Each row comes from the steps of one path. Every step used is in the known rows, and no mark comes twice. Write the path behind each row, first mark first.
Known rows:
bafat-zuvof-givib: -.31	-.45	-.23	-.11	.08	.08	-.22	.06	-.20	.08	.08	-.21	.35	.09	.04	.05	-.27	.17	-.21	.08	.29	.30	-.24	.23	-.16	-.14
bipu-lativ-bafat-zuvof-givib: .12	-.49	-.06	-.04	-.08	-.05	.16	.29	-.08	-.21	.00	.44	.12	-.22	.05	-.19	-.27	.33	.03	.30	.09	.62	-.10	.26	-.42	.26
bipu-zuvof-tubif-nase-lalop-lativ: -.36	.18	.07	.20	-.33	.23	-.06	.05	-.30	-.05	.05	.00	.60	.09	.07	.02	-.06	.33	.01	-.09	-.27	.13	.19	.02	-.11	.18
lalop-lativ: -.05	-.17	.08	-.06	.19	-.33	-.22	.07	-.11	.10	-.02	-.40	.02	-.46	.43	.09	.37	.08	-.07	-.03	.16	.15	.07	.36	-.02	-.08
bafat-zuvof-tubif-nase-lalop: -.34	-.09	-.15	-.07	-.10	.29	-.04	.02	-.17	-.14	-.05	-.03	.55	.27	-.19	.35	-.41	.12	-.11	.04	-.09	.20	-.04	.05	-.03	-.11
lalop-nase-lativ-bafat-zuvof-tezo: .11	.59	.14	-.57	-.10	-.32	-.24	.39	-.05	-.02	-.08	-.04	.11	-.15	.24	-.07	-.16	-.03	-.18	.03	.38	.03	.18	.27	-.14	.16
lativ-tubif-nase: -.03	.00	.19	.01	.00	-.02	.09	.41	-.24	.07	-.03	.11	.31	-.24	.13	.04	-.06	.03	-.18	.06	-.30	.11	.12	.03	.13	.34
lativ-tubif-nase-lalop-zuvof-tezo: .24	.33	.17	.04	-.27	-.01	.00	.24	-.07	-.02	.12	.37	.19	-.03	.22	.26	-.02	-.09	-.14	.09	-.49	.30	.16	-.02	.11	.31
bafat-lativ-tubif-nase-lalop: .07	-.02	.13	-.07	.03	-.22	-.08	-.18	-.36	.03	-.08	.14	.54	-.31	.25	-.17	-.08	-.10	-.16	-.16	-.21	.11	.13	.17	.42	.03
zuvof-bipu-lativ: -.20	-.42	-.06	-.04	.25	-.12	.06	-.20	-.15	.01	.13	-.22	-.13	-.27	.65	-.50	.17	.01	.07	.05	.25	.01	.13	.06	-.04	.01
zuvof-tezo: -.15	.11	.32	-.24	-.09	-.30	-.20	.12	.08	.09	.07	-.40	-.08	-.11	.46	.07	.47	-.01	-.09	-.02	.08	-.20	.22	.08	-.13	-.18
lalop-lativ-givib: -.11	-.17	.00	-.04	.11	-.38	-.34	.30	-.07	.06	.05	.03	.12	-.53	.36	.06	.18	.25	-.14	.11	.24	.02	.22	.66	-.08	-.07
tubif-nase: -.30	.06	.05	-.05	-.06	-.09	-.03	.32	-.01	.17	-.02	-.12	.16	-.06	.27	.03	-.13	.00	-.02	-.18	-.07	-.23	-.05	-.06	-.03	.26
bafat-zuvof: -.21	-.40	-.17	-.18	.03	.05	-.15	.13	.03	-.11	-.02	-.32	.27	-.05	.06	.13	-.16	-.03	-.26	.05	.11	.23	-.07	-.03	-.06	-.05
bafat-zuvof-tubif-nase: -.40	-.17	-.15	-.06	-.05	.26	-.09	.15	-.21	-.03	-.11	-.18	.57	.17	-.15	.22	-.40	.18	-.19	.12	.03	.12	-.07	.11	-.10	-.15
tubif-nase-lalop: -.17	.21	.04	-.05	-.16	-.06	.02	.10	.05	-.01	.06	.11	.15	.08	.22	.24	-.18	-.09	.10	-.29	-.27	-.10	.02	-.14	.08	.29
zuvof-givib: -.37	-.25	-.07	-.09	.08	-.10	-.07	.03	-.21	.27	.17	-.24	.20	.05	.23	-.18	.11	.25	-.05	-.11	.24	.14	-.08	.27	-.05	-.13
tubif-nase-lativ-bafat-zuvof-tezo: .00	.38	-.01	-.34	-.25	-.09	-.22	.45	-.04	.10	-.20	.17	.25	-.19	.09	.08	-.12	.05	-.05	.16	.08	.01	.00	.36	-.25	.23
lativ-bafat-zuvof-bipu-nase-lalop: -.01	.08	.07	-.20	.00	.20	.28	-.06	-.16	-.37	.00	.02	.09	.17	-.04	.06	-.36	.07	.08	-.23	-.13	.12	.01	-.06	.00	.17
lalop-zuvof-bipu-nase-lativ-bafat: .02	.20	-.32	-.12	-.14	.08	.02	-.18	.08	.05	.17	-.05	-.10	.09	.32	-.29	.07	-.01	-.13	-.07	.05	.20	.08	.00	.13	-.04
tubif-lativ-bafat-zuvof: .48	-.29	.12	-.23	-.11	-.07	.15	.16	-.04	-.23	-.24	-.14	.37	-.23	.20	-.25	-.21	.13	-.09	-.04	.21	-.04	-.18	.18	-.02	.15
lativ-bafat-zuvof: -.01	-.09	-.02	-.23	-.14	.06	.20	.38	-.03	-.29	-.13	-.11	.25	-.07	-.12	-.02	-.23	.11	-.09	.02	-.05	.35	-.03	.01	-.16	.29
tubif-lativ-bafat-zuvof-tezo: .55	-.14	.29	-.27	-.18	-.14	.05	.16	-.04	-.20	-.24	-.14	.28	-.22	.31	-.16	-.10	.12	-.07	.01	.24	-.16	-.13	.24	-.13	.05
lalop-zuvof-tubif-nase-lativ-tezo: -.13	.20	-.30	-.08	-.24	.14	-.12	.21	.15	.18	.13	.05	.33	.10	-.01	.00	.19	.06	-.26	.26	.02	.44	-.07	.11	.07	-.02
bipu-nase-lalop: -.16	.01	.27	-.12	-.01	-.05	.09	-.27	.18	-.18	.16	.12	-.01	.21	.06	.43	.02	.02	.01	-.50	-.32	-.18	.15	-.28	.23	-.13

Write each row's path:
-.13	-.03	-.03	-.19	-.16	.22	.29	.30	-.20	-.30	-.16	-.11	.45	.08	-.29	-.01	-.24	.27	-.07	.10	-.07	.40	.06	.14	-.13	.09 => lativ-bafat-zuvof-tubif
-.18	-.21	-.06	-.08	.23	.07	-.25	-.28	-.20	-.18	.13	.06	.11	.01	.21	.27	-.36	.10	-.08	-.07	.17	-.09	.03	.25	.02	-.23 => bafat-zuvof-bipu-nase-lalop-lativ-givib
-.19	.05	.19	-.05	.31	-.05	-.01	-.56	-.22	-.02	.18	-.25	-.17	.01	.49	.09	.12	.00	.13	-.43	.01	-.30	.14	.03	.24	-.22 => zuvof-bipu-nase-lalop-lativ
-.11	.03	-.37	-.09	-.05	.04	-.14	-.31	.12	.15	.23	-.17	-.11	.08	.43	-.22	.16	-.08	-.20	-.09	.13	.12	.06	-.03	.19	-.19 => lalop-zuvof-bipu-nase-lativ
.08	.00	.05	-.07	.03	-.25	-.12	-.16	.01	-.12	.06	-.09	.04	-.21	.32	.31	.30	-.05	.05	-.20	-.11	.24	.16	.18	.14	-.01 => nase-lalop-lativ
.25	.08	.03	-.12	-.07	-.11	.01	.00	-.06	-.32	.00	.08	.13	-.16	.08	.35	-.01	.02	.08	-.11	-.16	.48	.07	.23	.00	.17 => nase-lalop-lativ-bafat-zuvof
.07	.12	.18	.00	-.08	.00	.12	.26	-.19	-.08	.04	.30	.33	-.11	.09	.21	-.11	-.03	-.08	-.06	-.46	.20	.16	-.03	.22	.38 => lativ-tubif-nase-lalop
.24	.00	.14	-.01	.06	-.21	-.04	-.07	-.15	-.17	.06	.10	.15	-.32	.23	.32	.28	-.03	-.03	-.07	-.28	.43	.25	.25	.23	.08 => nase-lalop-lativ-tubif
.20	.03	-.04	.02	-.11	-.16	-.12	-.20	-.23	.04	.00	.24	.51	-.23	.26	-.17	-.13	-.14	-.24	-.08	-.26	.31	.10	.10	.40	.06 => bafat-lativ-tubif-nase-lalop-zuvof
-.40	.19	.02	-.02	-.16	.15	.14	.00	-.20	-.02	.00	-.02	.44	.27	-.05	.18	-.09	.19	.06	-.15	-.23	.00	.17	.06	.10	-.07 => zuvof-tubif-nase-lalop
.12	.04	.40	.01	.13	-.11	-.01	-.20	-.05	-.17	.11	.26	.02	-.09	.10	.56	.12	.10	-.02	-.32	-.37	.03	.18	.04	.26	-.11 => bipu-nase-lalop-lativ-tubif
.43	-.26	.07	-.22	-.01	-.01	.17	-.01	-.19	-.21	-.20	-.27	.33	-.20	.36	-.41	-.21	.10	-.03	-.08	.31	-.15	-.18	.19	.01	.10 => tubif-lativ-bafat-zuvof-bipu
-.02	-.13	-.15	-.34	.00	-.19	-.18	.23	-.07	.07	-.12	.01	.34	-.48	.11	-.16	.47	-.01	-.31	.25	.07	.41	.34	.41	.24	-.03 => nase-lativ-tubif
.12	.00	.18	-.08	.21	-.06	-.05	.02	-.31	-.11	-.07	-.16	.03	-.28	.21	.14	-.09	.21	.03	-.05	.12	.11	-.06	.36	-.12	.01 => lalop-lativ-bafat-zuvof-bipu-nase
-.08	-.05	-.06	-.23	.01	.14	.24	.18	-.22	-.23	-.07	-.26	.16	-.03	.08	-.23	-.24	.07	-.01	-.02	.07	.22	-.01	.05	-.10	.23 => lativ-bafat-zuvof-bipu
-.07	-.11	-.07	-.19	-.09	.10	.16	.33	-.22	-.14	-.04	.01	.31	.06	-.13	-.08	-.31	.28	-.03	.04	.08	.42	-.15	.22	-.23	.21 => lativ-bafat-zuvof-givib
-.14	.00	-.25	.03	-.03	.10	.00	-.30	.10	.09	.30	-.24	-.15	.19	.46	-.17	.02	-.07	-.16	-.19	.00	.04	.01	-.23	.16	-.12 => lalop-zuvof-bipu-nase
-.07	.30	-.22	.05	-.21	.08	.01	-.09	.04	.03	.21	.08	.02	.21	.41	.05	-.25	-.18	.07	-.26	-.23	.03	-.05	-.19	.12	.28 => tubif-nase-lalop-zuvof-bipu
-.05	-.46	-.08	-.14	.01	.18	-.05	-.09	-.17	-.13	-.19	-.33	.62	.03	.01	.01	-.20	.20	-.25	.13	.27	.08	-.08	.23	.02	-.36 => bafat-zuvof-tubif-lativ
.25	.19	.12	-.10	-.07	-.20	.09	.00	-.07	-.26	.02	.04	.04	-.20	.20	.24	.19	.05	.14	-.21	-.22	.36	.17	.22	.07	.20 => nase-lalop-lativ-bafat
.19	.44	.22	-.06	-.18	-.11	-.15	.21	-.12	-.08	-.04	.23	.12	-.07	.21	.47	-.26	.02	.15	-.07	-.21	.04	-.07	.23	-.20	.29 => tubif-nase-lalop-lativ-bafat-zuvof-tezo
.00	-.12	.16	-.06	.09	-.25	-.12	-.05	-.38	.16	-.12	.00	.54	-.41	.28	-.28	-.06	-.04	-.23	-.07	-.08	.03	.10	.22	.35	.01 => bafat-lativ-tubif-nase
.17	.18	-.01	.08	-.22	.07	.10	.25	-.07	-.06	.11	.40	.28	-.04	.11	.19	-.16	-.08	-.16	.03	-.52	.42	.13	-.09	.22	.41 => lativ-tubif-nase-lalop-zuvof
-.05	.03	.25	-.01	.33	-.02	.04	-.47	-.34	-.05	.18	-.10	-.07	-.06	.42	.11	.13	.02	.07	-.32	-.12	-.17	.19	.06	.33	-.16 => zuvof-bipu-nase-lalop-lativ-tubif
-.34	.28	-.08	-.19	-.20	.10	.09	.27	-.25	.09	-.19	.03	.51	.02	-.15	-.10	.02	.33	-.01	.11	.01	.09	.20	.40	-.02	-.03 => zuvof-tubif-nase-lativ-bafat
.45	-.16	.23	-.21	-.12	-.19	.25	.16	-.02	-.16	-.23	-.17	.26	-.27	.33	-.38	.04	.15	.00	-.16	.15	-.17	-.05	.17	.06	.17 => tubif-lativ-bafat
-.18	-.57	-.22	-.10	.22	.06	-.10	-.14	-.15	-.12	.04	-.21	.08	-.17	.39	-.22	-.20	-.02	-.10	.19	.30	.22	-.05	.04	-.14	-.04 => bafat-zuvof-bipu-lativ
-.09	.00	.07	-.20	.04	.18	.24	.07	-.19	-.24	-.05	-.14	.11	.07	.00	-.07	-.34	.13	.00	-.14	-.01	.04	-.03	-.05	-.06	.14 => lativ-bafat-zuvof-bipu-nase
.22	.02	-.24	.01	-.34	.07	.11	-.32	.16	-.21	.12	.04	.29	.25	.18	.05	.06	.00	-.09	-.12	-.17	.37	.11	-.02	.26	-.12 => nase-lalop-zuvof-tubif-lativ
.17	.02	.10	.02	-.20	.11	.11	-.44	.21	-.19	.14	.23	.16	.34	.08	.31	-.07	.13	-.07	-.37	-.26	-.08	.06	-.16	.29	-.30 => bipu-nase-lalop-zuvof-tubif-lativ
-.05	-.43	-.12	.01	.19	.13	-.06	.03	-.31	-.08	.01	.10	.21	-.23	.32	-.13	-.41	.01	-.11	.29	.11	.23	-.08	.10	-.12	.16 => bafat-zuvof-bipu-lativ-tubif-nase
-.33	-.32	-.05	-.15	.26	.17	-.10	-.27	-.16	-.06	.07	-.36	.09	.10	.21	.06	-.28	-.01	-.15	-.15	.18	-.16	-.09	-.09	.06	-.23 => bafat-zuvof-bipu-nase
